Each row was made from one small tree. Brackets hold a mark, then the marks that hang from it, in alphabetical order. Every link used is in the known rows. Write each row's tree.
Known rows:
[H [Y T]]: [ 0.34 -3.16  0.71  0.16  0.37 -0.71  1.51 -0.47  1.82 -1.25 -0.05  1.26
  1.24 -1.90  0.48  3.48 -1.35 -0.03 -1.69 -0.57 -1.22 -0.18 -0.39  2.12
  2.54  2.00 -1.31 -0.82  3.59]
[Y J T]: [-1.13 -2.04 -0.17  0.67 -2.44  0.77  2.20  0.95  0.50  1.55  0.28 -0.28
  0.86 -1.79  0.94  3.15 -2.12 -3.08 -2.35  0.70 -2.00  0.00 -0.15  0.14
  5.65  2.17  1.66  1.26  0.64]
[Y H J T]: [ 0.19 -3.55 -0.01  0.34 -3.09 -0.31  4.92  1.18  1.68  2.31 -0.56 -0.67
  2.71 -1.59  0.13  3.11 -0.92 -3.57 -3.24  0.43 -3.62  0.83 -0.84  0.15
  6.59  3.41  1.19  2.05  1.18]
[R [C [H [Y T]] [W N]]]: [ 3.34 -4.09 -2.00 -3.16  0.71 -2.68  1.46  0.46  2.39 -2.10  1.22  1.03
 -0.02  1.50 -1.65  4.03 -0.40 -3.46 -1.29 -1.26 -2.76  0.15 -2.09  1.69
  0.24  2.37  0.39  1.49  2.98]
[U K]: [ 0.91  0.06 -1.09 -1.29 -0.11  2.01  0.26  1.47  0.38 -0.90  0.68  3.46
 -0.36  0.66 -0.47 -1.43  1.66  0.34  0.08  0.78 -0.85 -0.33 -0.54  0.54
 -0.01  0.29 -1.79  0.86  1.73]
[C [H [Y T]]]: [ 1.00 -4.10  0.02  0.94  1.06 -1.53  2.42 -1.14  2.05 -1.14  0.71  1.08
 -0.13 -1.21 -1.36  2.84  0.26 -2.17 -1.38 -0.98 -3.53  0.35 -1.31  1.70
  2.33  1.13 -1.59  1.66  2.13]
[W [C [H Y]]]: [ 2.66 -2.39 -2.07  0.65  0.94 -1.97 -0.61 -2.99  2.02 -2.13  1.26 -0.03
  0.58  1.79 -2.30  0.77  0.45 -2.65 -0.94 -0.33 -2.80  0.37 -1.82  1.07
 -1.73  1.95 -0.67  0.71  0.62]
[D [J [Y T]]]: [-0.49 -0.70  1.56 -0.86  0.01  0.89  0.26 -2.15 -0.13 -1.62 -1.04  0.25
  0.68 -1.02 -0.59  2.75 -2.27 -3.33  0.03  2.38 -1.48 -1.42 -1.77  0.24
  3.44  1.18  0.45 -0.24  1.12]
[R [C [H Y]]]: [ 2.67 -2.18 -2.85 -0.78  1.84 -3.00 -0.02 -0.03  3.17 -0.94 -0.29  1.92
 -0.22  0.38 -2.04  2.24  0.03 -2.30 -0.51 -1.61 -2.28  0.04 -1.48  2.26
  0.91  1.08 -0.58  0.35  1.59]
[R [C W]]: [ 2.42 -0.27 -1.78 -3.06 -0.04 -1.03 -1.18  1.51  1.82 -0.97  0.12  0.62
  0.07  2.89 -0.01  1.38 -0.13 -2.91 -0.17 -0.97  0.46 -0.17 -1.69  1.02
 -0.98  0.71  1.33 -0.09  0.82]
[W [C H] [N K]]: [ 2.44 -2.63 -2.35 -0.41 -0.23 -1.35  0.22 -1.55  0.18 -2.23  2.19  0.79
  1.02  1.02 -3.39  1.39  1.85  0.39 -0.61  1.22 -4.17  1.62  0.18  0.22
 -3.43  3.34  0.39  1.08  1.57]
[Y H T]: [ 0.78 -3.14  1.16 -0.09 -1.99 -0.92  3.60  1.65  1.67  0.06 -0.94 -0.57
  2.02 -1.59 -0.46  2.13 -0.19 -2.31 -1.88  0.02 -2.69  1.15 -0.58 -0.28
  3.65  3.28 -0.55  0.74  1.44]
[J [Y T]]: [-1.01 -0.97  0.74 -1.06 -0.55  0.21  0.21 -1.31 -0.42 -1.17  0.32  0.27
  0.52 -1.45  0.92  2.48 -1.75 -2.56 -1.02  0.11 -2.14 -1.17 -1.84  0.49
  3.47  2.63 -0.32 -1.10  1.66]
[W [C [H [Y T]]] [N [K U]]]: [ 2.90 -4.19 -1.89  0.37 -0.50 -2.53  1.57 -2.59  1.24 -2.82  0.97  1.64
  2.88 -0.08 -2.67  3.83  1.76 -0.72 -2.31  0.33 -5.14  0.90  0.53  1.87
 -2.35  5.86 -0.81  1.28  3.09]
[W [C [H [Y [J D] T]]] [N K]]: [ 2.48 -4.61 -1.96 -0.23  0.08 -1.29  1.41 -2.67  1.63 -2.24  3.02  2.15
  2.11 -0.09 -2.49  3.54  0.39  0.19 -3.02  1.02 -5.24  0.84 -0.75  1.45
 -0.40  4.65  0.74  1.97  3.86]
[C H]: [ 0.80 -1.52 -0.62  0.76  0.66 -1.07  1.21 -0.84  0.65 -0.30  0.71  0.32
 -1.15  0.28 -1.67 -0.03  1.13 -2.30  0.11 -0.67 -2.63  0.74 -1.06 -0.19
  0.16 -0.71 -0.40  2.21 -0.70]
[J D [Y H]]: [ 0.66  0.04  0.55 -1.72  1.34  0.21  0.60 -3.24  0.70 -1.00  0.97  1.08
  1.83  0.13  0.60 -0.20 -0.23 -0.47 -2.43 -0.22 -2.35 -1.46 -3.77 -0.43
  2.09  2.21  0.05  0.99  1.14]
[T [Y H]]: [-0.16 -0.66  0.36 -1.88 -0.71 -1.15  0.37 -0.86  1.71  0.67 -0.54 -0.84
  2.43 -0.19  0.25  0.76 -0.83 -0.76 -1.13 -0.11 -0.63 -0.04  1.82  0.52
  0.64  1.61 -1.14 -0.80  0.63]
[Y H J]: [ 0.94 -1.67 -0.83  0.34 -1.79 -0.57  3.80 -0.43  1.67  2.66 -0.51 -0.42
  2.41  0.28 -0.04  1.13  0.84 -1.82 -2.71  0.15 -2.67  0.61 -0.78  0.20
  4.14  1.50  1.21  1.87  0.18]
[C [H Y] [W [N [K U]]]]: [ 2.60 -4.57 -0.32 -1.43  0.98 -1.62  3.50 -2.70  1.06 -2.14  2.00  2.42
  1.66  2.20 -1.04  3.33  3.40 -1.22 -1.99 -1.15 -3.85  0.87 -1.05  2.39
 -2.57  1.30 -0.70  2.76  3.60]
[U [K N]]: [ 0.57  0.47 -1.00 -1.76 -0.17  1.75  1.35 -0.40  0.79 -0.41  0.54  4.12
  0.94  0.13 -1.13 -1.09  1.69  0.56 -0.31  1.11  0.06 -0.55 -0.07  1.09
 -0.16  0.33 -2.31  1.20  2.24]
[R C]: [ 1.73  0.39 -2.31 -1.52  0.41 -1.60 -1.48  1.69  1.65 -0.27 -0.97  0.78
 -0.09  0.26 -0.78  1.02 -0.83 -1.33  0.02 -0.57  0.09 -0.12 -0.45  1.16
  0.26  1.25  0.68 -0.72  0.37]

Write each row's tree:
[ 0.52 -1.53  1.82 -0.86 -0.32  0.40  1.78 -2.14  0.54 -1.09 -1.69 -0.03
  1.72 -0.87 -1.12  2.75 -1.51 -3.76 -0.83  2.38 -2.70 -0.83 -2.06 -0.01
  4.19  1.92  0.23  0.07  1.69] => [D [J [Y H T]]]
[ 0.87 -1.03 -0.46 -0.15 -0.79  0.08  2.94 -1.21  1.68  2.17  0.63  0.28
  2.64  0.36  0.03  0.26  0.11 -0.89 -3.59  0.09 -2.34 -0.26 -1.87 -0.50
  3.92  1.63  1.74  3.34  0.10] => [Y H [J D]]
[-0.48 -0.43 -0.22 -1.84 -0.72 -0.33  0.95 -1.89  1.85  2.13  0.68 -0.10
  3.09 -0.47  0.93  0.77 -2.06 -1.03 -3.04  0.18 -1.18 -0.78  0.75  0.30
  2.82  1.93  0.50  1.47  0.44] => [T [Y H [J D]]]
[ 3.43 -2.76 -2.36 -2.37  1.54 -2.33  0.12 -0.22  3.24 -1.69  0.61  1.58
 -0.17  2.69 -1.13  2.40  0.55 -3.99 -0.96 -1.77 -1.83 -0.01 -2.74  2.38
 -0.38  0.45  0.15  1.13  1.94] => [R [C [H Y] W]]
[-0.06 -2.84  0.23  0.41  0.31  0.17  1.96 -1.53  1.94  0.22  1.14  1.81
  1.87 -1.99  1.17  3.73 -2.36 -0.22 -3.47 -0.05 -1.64 -1.15 -1.39  1.92
  4.92  2.34  0.35  1.46  3.43] => [H [Y [J D] T]]
[-0.54 -1.00 -0.49 -1.55 -1.67 -0.93  1.55 -1.43  1.62  2.41 -0.16 -0.87
  3.12 -0.22  0.62  1.70 -1.48 -1.90 -2.20  0.21 -1.41 -0.19  1.64  0.72
  3.20  1.83  0.23  0.27  0.45] => [T [Y H J]]
[ 0.41 -1.45 -0.55  0.33  1.30  0.15  1.10 -2.78  1.76  0.63  1.19  2.07
  1.58 -0.40  0.79  2.10 -1.14  1.13 -2.87 -0.35 -0.99 -1.45 -1.34  1.72
  2.85  0.64  0.51  1.34  2.60] => [H [Y [J D]]]
[ 2.24 -3.91 -0.04 -1.13  1.28 -1.17  1.96 -2.37  1.92 -1.77  2.16  0.89
 -0.08  2.90 -0.55  1.58  1.80 -3.37 -1.07 -1.63 -2.33  0.51 -2.71  1.46
 -1.01 -0.96 -0.55  2.54  2.05] => [C [H Y] W]
[ 2.74 -3.25 -2.15 -0.65  0.91 -2.38  0.62 -2.95  0.66 -2.63  2.02 -0.72
  0.53  1.53 -3.31  1.69  0.03 -0.30 -0.96  0.49 -3.58 -0.05 -0.93  0.18
 -2.77  3.22 -0.22  1.15  1.34] => [W [C [H Y]] N]
[-1.54  0.73 -0.49 -1.54 -0.21  0.53 -1.22 -2.15  0.56  1.55  1.20  0.32
  1.79 -0.63  1.62  0.71 -2.95 -0.33 -2.06  0.34  0.27 -1.59  1.19  0.39
  2.16  1.04  0.80  0.95  0.09] => [T [Y [J D]]]
[ 0.30 -2.78  0.41  0.03 -2.25  0.06  4.10  0.37  1.99  1.65  0.58  0.07
  2.77 -1.64  0.48  2.30 -1.28 -2.67 -4.36  0.39 -3.26 -0.04 -1.73 -0.55
  6.47  3.40  1.78  3.46  1.14] => [Y H [J D] T]
[ 2.32 -3.13 -2.02  0.76  0.28 -1.27 -0.09 -3.14  2.52 -1.78  2.06  0.33
  1.11  0.80 -1.55  1.72 -1.01 -3.46 -2.60 -0.06 -3.36 -0.31 -2.49  0.69
  0.93  3.05  0.62  2.29  1.01] => [W [C [H [Y [J D] T]]]]
[ 1.85 -1.60 -1.58 -0.98 -0.85 -0.38 -0.55 -0.89 -0.27 -1.88  1.53  0.60
  1.85  1.01 -1.85  1.62  0.91  2.07 -0.72  1.54 -2.11  1.07  0.99  0.47
 -3.56  3.73  0.88 -0.84  2.16] => [W C [N K]]
[-0.98 -1.45  0.14  0.38 -1.53  1.22  1.62  0.17  0.52  1.18  1.30  0.63
  0.81 -2.03  1.24  2.12 -2.73 -1.96 -3.34  0.50 -1.51 -1.08 -1.09 -0.42
  5.35  2.12  2.13  2.88  0.75] => [Y [J D] T]
[ 2.42 -3.42 -1.66  0.61 -0.04 -1.81 -0.30 -2.29  2.33 -2.45  1.15 -0.08
  0.67  0.79 -1.97  1.90 -0.24 -3.48 -1.28 -0.13 -3.09  0.44 -1.81  0.87
 -0.55  2.98 -0.63  0.68  1.09] => [W [C [H [Y T]]]]
[ 3.50 -3.24 -2.47 -3.06  1.49 -2.73  1.05 -0.10  2.31 -1.91  1.42  0.99
 -0.20  2.50 -1.97  2.98  0.53 -2.44 -0.88 -1.41 -2.26  0.07 -2.15  1.79
 -1.03  1.36  0.40  1.45  2.49] => [R [C [H Y] [W N]]]
[ 2.34 -4.36 -2.24 -0.29 -0.46 -2.01  1.69 -2.44  0.92 -1.83  2.09 -0.72
  1.00  0.40 -2.87  3.30 -1.22 -1.73 -2.28  0.84 -4.32 -0.12 -0.70  0.30
  0.15  4.24  0.73  1.91  1.85] => [W [C [H [Y J T]]] N]
[ 2.48 -3.84 -2.11 -0.42  0.25 -1.58  1.14 -3.09  1.11 -2.12  2.84 -0.20
  0.98  0.30 -2.62  2.74 -1.47 -1.13 -2.78  0.77 -4.34 -0.66 -1.37 -0.02
 -0.01  4.16  1.05  2.86  1.80] => [W [C [H [Y [J D] T]]] N]
[ 1.74 -2.94 -0.34 -2.23  0.23 -0.71  2.36 -0.95 -0.45 -1.57  2.68 -0.59
 -0.89  2.99 -1.62  0.72  1.44 -2.67 -0.42 -0.44 -2.57  0.46 -1.65 -0.76
 -2.42 -0.35  0.89  3.46  0.43] => [C H [W N]]
[ 2.48 -4.09 -1.88 -0.55  0.32 -2.32  0.97 -2.09  0.96 -2.68  1.88 -0.77
  0.77  0.55 -3.03  2.83 -0.72 -1.24 -1.36  0.66 -3.90  0.09 -0.66  0.29
 -1.50  4.15 -0.03  1.24  1.99] => [W [C [H [Y T]]] N]
[ 2.32 -2.03 -2.37 -0.70 -0.08 -1.86 -0.10 -1.94 -0.17 -2.17  1.95 -1.61
  0.02  1.60 -3.28  0.40  0.13 -1.25 -0.26  0.85 -3.17  0.20 -0.51 -1.13
 -3.23  2.71  0.82  1.70 -0.31] => [W [C H] N]
[ 2.31 -4.98 -0.17 -1.98  1.25 -1.04  3.27 -2.12  1.00 -2.03  2.84  2.26
  0.80  2.15 -1.53  3.07  2.80 -0.48 -1.40 -0.70 -3.64  1.30 -1.34  2.03
 -2.15  0.52 -0.38  2.26  4.49] => [C [H Y] [W [N K]]]
[-0.21 -3.52  0.13  0.62 -0.45 -0.26  2.45 -0.94  1.88  0.70  0.18  1.20
  1.83 -1.82  0.97  4.60 -1.88 -1.09 -2.80 -0.24 -1.90 -0.40 -0.45  2.50
  5.09  2.10  0.03  0.20  3.63] => [H [Y J T]]
[ 1.79 -3.39 -0.29 -2.06 -0.06 -0.29  2.83 -0.76 -0.23 -1.63  2.84  1.28
 -0.13  2.46 -1.58  1.41  2.96 -1.33 -0.65 -0.14 -3.22  1.52 -1.11  0.33
 -2.76  0.06  0.65  2.87  2.11] => [C H [W [N K]]]
[ 1.15 -1.42  0.42 -2.23 -0.94  0.12  1.75 -0.49 -0.85 -1.13  1.28  0.95
  1.94  2.34  0.55  1.85  2.36  0.04 -1.30 -0.21 -0.98  0.38  0.40  0.67
 -3.19  1.58  0.65  1.15  2.21] => [C [W [N [K U]]]]
